Each row was made from one path, in order. Every step used is in the known rows, and no mark comes twice. Write each row's path.
Known rows:
sodutiv venedof sigup sorep pirisuk: [-0.20 -0.12 -0.13 -0.11 -0.05 -0.14 -0.18  0.09 -0.18 -0.36 -0.20 -0.07
 -0.19  0.05 -0.10 -0.37 -0.25  0.05 -0.02  0.02 -0.09  0.02  0.14]
sodutiv sorep: [ 0.07 -0.05 -0.05 -0.12  0.12  0.13 -0.33 -0.27  0.13  0.01  0.13  0.08
  0.12 -0.02 -0.09 -0.14  0.01 -0.10  0.16  0.17 -0.01  0.16  0.10]
sorep sodutiv venedof: [ 0.00 -0.22 -0.04 -0.04  0.05  0.10 -0.07 -0.09 -0.06 -0.06  0.09  0.05
  0.23  0.20 -0.19 -0.08 -0.09  0.01  0.24 -0.03  0.14  0.14  0.18]
pirisuk venedof falez: [ 0.16 -0.11  0.01 -0.14  0.10  0.07 -0.02 -0.04 -0.04  0.12  0.12 -0.05
 -0.03  0.03  0.26  0.27 -0.08  0.14 -0.02 -0.01  0.12  0.08 -0.15]
venedof sigup kidu: [-0.20  0.12 -0.08 -0.02  0.03 -0.30  0.05  0.03 -0.19  0.01 -0.12 -0.14
 -0.05 -0.01  0.02 -0.16  0.01 -0.10 -0.01 -0.11  0.01 -0.02  0.04]
venedof sigup: [-0.15 -0.04 -0.05 -0.18  0.06 -0.45 -0.05  0.01 -0.15 -0.05  0.00  0.00
 -0.08  0.09  0.02 -0.15 -0.01 -0.03  0.04  0.07  0.08 -0.04 -0.04]
kidu sigup venedof falez sorep: [-0.14  0.37  0.02  0.00  0.01  0.08  0.64  0.18 -0.09  0.11  0.00  0.14
 -0.10  0.04  0.16  0.29  0.10  0.04  0.00 -0.04  0.00 -0.01 -0.17]
falez sorep sodutiv venedof sigup kidu: [-0.19 -0.06 -0.02  0.15  0.04 -0.10  0.32  0.11  0.03 -0.17 -0.11 -0.02
  0.13  0.15 -0.14 -0.02  0.08 -0.09  0.15 -0.35  0.03 -0.04  0.08]
sodutiv venedof sigup kidu falez: [-0.27  0.25  0.05  0.11  0.07 -0.12  0.27  0.03 -0.37 -0.33 -0.10 -0.10
 -0.02 -0.14  0.07 -0.40 -0.14 -0.09  0.03  0.00 -0.05  0.17  0.06]
venedof sigup sorep: [-0.18 -0.08 -0.05 -0.18  0.04 -0.25 -0.07  0.16 -0.11 -0.05 -0.19 -0.07
 -0.10  0.06  0.03 -0.15 -0.02  0.08  0.05  0.18  0.04 -0.07  0.03]
pirisuk venedof sigup sorep sodutiv: [ 0.19 -0.15  0.05 -0.04  0.04 -0.17 -0.09  0.14  0.10  0.27 -0.02 -0.08
  0.04  0.11 -0.06  0.04 -0.07  0.10  0.02  0.12  0.20 -0.12 -0.04]
venedof falez sorep pirisuk: [-0.21 -0.11 -0.07 -0.14 -0.12 -0.01  0.00 -0.04  0.11 -0.12  0.04  0.08
 -0.09  0.00  0.18  0.30  0.08  0.05 -0.06 -0.22 -0.10 -0.11 -0.11]
sigup sorep sodutiv: [ 0.05 -0.21  0.00 -0.10 -0.04  0.21 -0.18  0.05  0.11  0.22 -0.08  0.00
  0.21  0.12 -0.16  0.10  0.05  0.12  0.15  0.16  0.12 -0.03  0.18]
kidu sodutiv: [ 0.10 -0.17  0.08 -0.08  0.06  0.00 -0.26 -0.05 -0.09  0.03  0.11  0.08
 -0.04  0.19  0.03  0.09  0.14  0.05  0.09  0.30  0.00  0.03  0.03]
sigup venedof falez sorep: [-0.15  0.13 -0.05 -0.15  0.03  0.18  0.39  0.05 -0.05  0.01 -0.01 -0.01
 -0.20  0.15  0.19  0.27  0.07  0.04  0.05 -0.14 -0.01  0.05 -0.15]
kidu sigup: [ 0.06  0.13  0.02 -0.01  0.04 -0.07  0.16  0.07 -0.10  0.13  0.04  0.19
  0.13 -0.02 -0.04  0.01  0.08  0.06  0.00  0.17  0.05  0.02  0.02]
venedof sigup sorep pirisuk: [-0.15 -0.07 -0.10 -0.17 -0.15 -0.29 -0.29  0.08 -0.01 -0.04 -0.16 -0.04
 -0.18 -0.01 -0.07 -0.18 -0.09  0.03 -0.11  0.11 -0.05 -0.17  0.05]
sigup kidu falez sorep: [-0.01  0.24  0.15  0.19 -0.02  0.23  0.35  0.03  0.03 -0.01 -0.07  0.01
  0.13 -0.23  0.04  0.02  0.23 -0.03 -0.07 -0.02 -0.10  0.04 -0.01]
sigup kidu sodutiv: [ 0.05  0.01  0.03  0.08  0.02  0.17 -0.15 -0.03 -0.13  0.10 -0.04 -0.08
 -0.01  0.06  0.01  0.08  0.14 -0.04  0.02  0.07 -0.07  0.06  0.12]
pirisuk venedof sigup kidu falez sorep sodutiv: [ 0.14  0.19  0.21  0.26  0.01 -0.16  0.34  0.11  0.14  0.21  0.06 -0.04
  0.13 -0.11  0.00  0.08  0.10 -0.08 -0.08 -0.08  0.10 -0.14 -0.16]
sigup kidu pirisuk: [ 0.04  0.18 -0.26  0.04  0.02  0.16  0.14 -0.02 -0.12  0.11 -0.17 -0.03
  0.13 -0.24 -0.02 -0.06  0.07 -0.02 -0.01 -0.08  0.00  0.08  0.08]

Which path is each row?
[-0.13  0.13 -0.09 -0.14 -0.14  0.15  0.19 -0.01  0.04  0.03  0.02  0.01
 -0.27  0.10  0.10  0.25  0.01 -0.01 -0.08 -0.20 -0.09 -0.03 -0.14]  sigup venedof falez sorep pirisuk
[ 0.10  0.09  0.01  0.16 -0.06  0.30 -0.41 -0.24  0.09  0.15  0.15 -0.11
 -0.06 -0.12  0.12  0.18 -0.05 -0.14 -0.07 -0.01 -0.15  0.03  0.02]  sigup kidu sodutiv sorep pirisuk venedof falez
[-0.18 -0.17  0.03 -0.03  0.11 -0.10 -0.13  0.15 -0.29 -0.32 -0.12 -0.04
 -0.18  0.21  0.07 -0.19 -0.08  0.08  0.15  0.28 -0.04  0.04  0.08]  kidu sodutiv venedof sigup sorep
[ 0.17  0.23  0.09  0.14 -0.19 -0.19 -0.12 -0.05  0.02  0.15  0.07 -0.07
 -0.10 -0.26 -0.04 -0.17 -0.13 -0.09 -0.33  0.03 -0.06 -0.10 -0.10]  sorep pirisuk venedof sigup kidu falez
[ 0.22 -0.14 -0.02 -0.01 -0.08 -0.28 -0.08  0.07  0.27  0.02  0.03  0.07
 -0.17  0.05 -0.11  0.04  0.06  0.00 -0.23 -0.16 -0.03 -0.22 -0.17]  falez sorep pirisuk venedof sigup
[-0.25  0.18  0.11  0.18 -0.01 -0.11  0.23 -0.02 -0.21 -0.11  0.02 -0.04
  0.22 -0.06 -0.07 -0.23 -0.12 -0.13  0.15 -0.02  0.07  0.07  0.10]  sorep sodutiv venedof sigup kidu falez
[ 0.21 -0.03 -0.06 -0.04 -0.04 -0.18 -0.51 -0.25  0.25  0.09  0.20  0.03
 -0.08 -0.09 -0.14 -0.21 -0.17 -0.17 -0.10  0.08 -0.04 -0.03 -0.04]  sodutiv sorep pirisuk venedof sigup
[-0.01 -0.03 -0.02  0.13  0.08  0.26 -0.08 -0.02 -0.26 -0.17 -0.08 -0.11
 -0.04  0.11 -0.01 -0.08  0.01 -0.03  0.08 -0.01 -0.09  0.19  0.19]  sigup kidu sodutiv venedof
[-0.01 -0.25 -0.04 -0.06  0.03  0.30 -0.10  0.06 -0.02 -0.05 -0.13 -0.02
  0.18  0.16 -0.17 -0.06 -0.09  0.13  0.21  0.09  0.08  0.09  0.24]  sigup sorep sodutiv venedof
[ 0.14 -0.19  0.09 -0.02  0.06  0.09  0.17  0.03  0.21  0.18  0.15  0.04
  0.11  0.11  0.16  0.49  0.08  0.11  0.06 -0.18  0.16 -0.07 -0.17]  pirisuk venedof falez sorep sodutiv
[-0.28  0.22  0.08  0.18  0.08 -0.10  0.45  0.12 -0.23 -0.41 -0.15 -0.05
 -0.03 -0.12  0.06 -0.29 -0.01 -0.07  0.02 -0.12 -0.09  0.09  0.00]  sodutiv venedof sigup kidu falez sorep
[ 0.14 -0.15 -0.05 -0.13 -0.13  0.23 -0.32  0.03  0.10  0.13 -0.07 -0.10
 -0.13 -0.06  0.08  0.18 -0.15  0.20 -0.17  0.05 -0.03 -0.06  0.00]  sigup sorep pirisuk venedof falez
[ 0.15 -0.15  0.03 -0.07  0.12  0.09  0.18  0.06  0.12  0.03  0.07  0.01
 -0.04  0.07  0.25  0.39  0.07  0.15 -0.03 -0.14  0.08 -0.01 -0.21]  pirisuk venedof falez sorep
[ 0.38 -0.09 -0.06 -0.03 -0.05  0.14 -0.58 -0.31  0.32  0.15  0.22  0.06
  0.01 -0.09 -0.20 -0.12 -0.12 -0.12 -0.10  0.10 -0.05  0.06  0.03]  sodutiv sorep pirisuk venedof
[ 0.14  0.30  0.08  0.18 -0.11 -0.03 -0.30 -0.26  0.18  0.11  0.17 -0.04
  0.00 -0.37 -0.08 -0.27 -0.15 -0.24 -0.19  0.11 -0.12  0.00 -0.03]  sodutiv sorep pirisuk venedof sigup kidu falez
[ 0.03  0.09  0.21  0.03  0.02  0.06  0.29  0.02  0.08 -0.08  0.07  0.18
  0.11 -0.15  0.06  0.03  0.24  0.06 -0.01  0.20 -0.04  0.01 -0.11]  kidu falez sorep
[-0.20  0.06 -0.16  0.19  0.05 -0.10  0.46  0.14  0.01 -0.16 -0.16  0.05
  0.18 -0.02 -0.10 -0.05  0.08 -0.08  0.16 -0.32  0.05 -0.07  0.04]  falez sorep sodutiv venedof sigup kidu pirisuk
[-0.23 -0.12 -0.02 -0.16  0.06  0.02  0.22  0.03  0.01 -0.14  0.00  0.07
 -0.02  0.06  0.28  0.34  0.15  0.11  0.09 -0.16  0.00 -0.01 -0.13]  venedof falez sorep
[ 0.33  0.07  0.02  0.07 -0.13  0.13 -0.09  0.17  0.13  0.26 -0.07  0.10
  0.00 -0.11 -0.14  0.03 -0.05  0.16 -0.24  0.21 -0.02 -0.11  0.04]  kidu sigup sorep pirisuk venedof
[-0.23  0.05 -0.12  0.02  0.11 -0.14  0.12  0.04 -0.33 -0.32 -0.17 -0.14
 -0.08  0.05 -0.02 -0.34 -0.16 -0.08  0.06 -0.17 -0.02  0.15  0.12]  sodutiv venedof sigup kidu
[-0.07  0.17  0.16  0.29 -0.02  0.31  0.40  0.02  0.01 -0.10 -0.04  0.01
  0.27 -0.14 -0.07 -0.03  0.12 -0.06  0.07 -0.13 -0.05  0.09  0.09]  sigup kidu falez sorep sodutiv venedof
[ 0.18 -0.12 -0.05 -0.13 -0.13  0.04 -0.31 -0.12  0.08  0.13  0.15 -0.01
 -0.12 -0.05  0.10  0.19 -0.15  0.07 -0.20 -0.08  0.00 -0.04 -0.10]  sorep pirisuk venedof falez
[ 0.08 -0.10  0.06 -0.03  0.11  0.11 -0.44 -0.23  0.07  0.01  0.20  0.10
  0.03  0.09 -0.01 -0.01  0.11 -0.09  0.19  0.36 -0.06  0.10  0.07]  kidu sodutiv sorep
[ 0.24 -0.09 -0.05 -0.09 -0.13 -0.34 -0.34 -0.05  0.09  0.12  0.11  0.00
 -0.18  0.01 -0.10 -0.11 -0.15 -0.02 -0.25 -0.01  0.02 -0.14 -0.09]  sorep pirisuk venedof sigup
[ 0.06 -0.22  0.04 -0.02  0.01  0.02  0.10  0.02  0.27  0.12  0.06  0.15
  0.22  0.18 -0.16  0.23  0.25  0.02  0.14 -0.10  0.10 -0.10  0.01]  falez sorep sodutiv
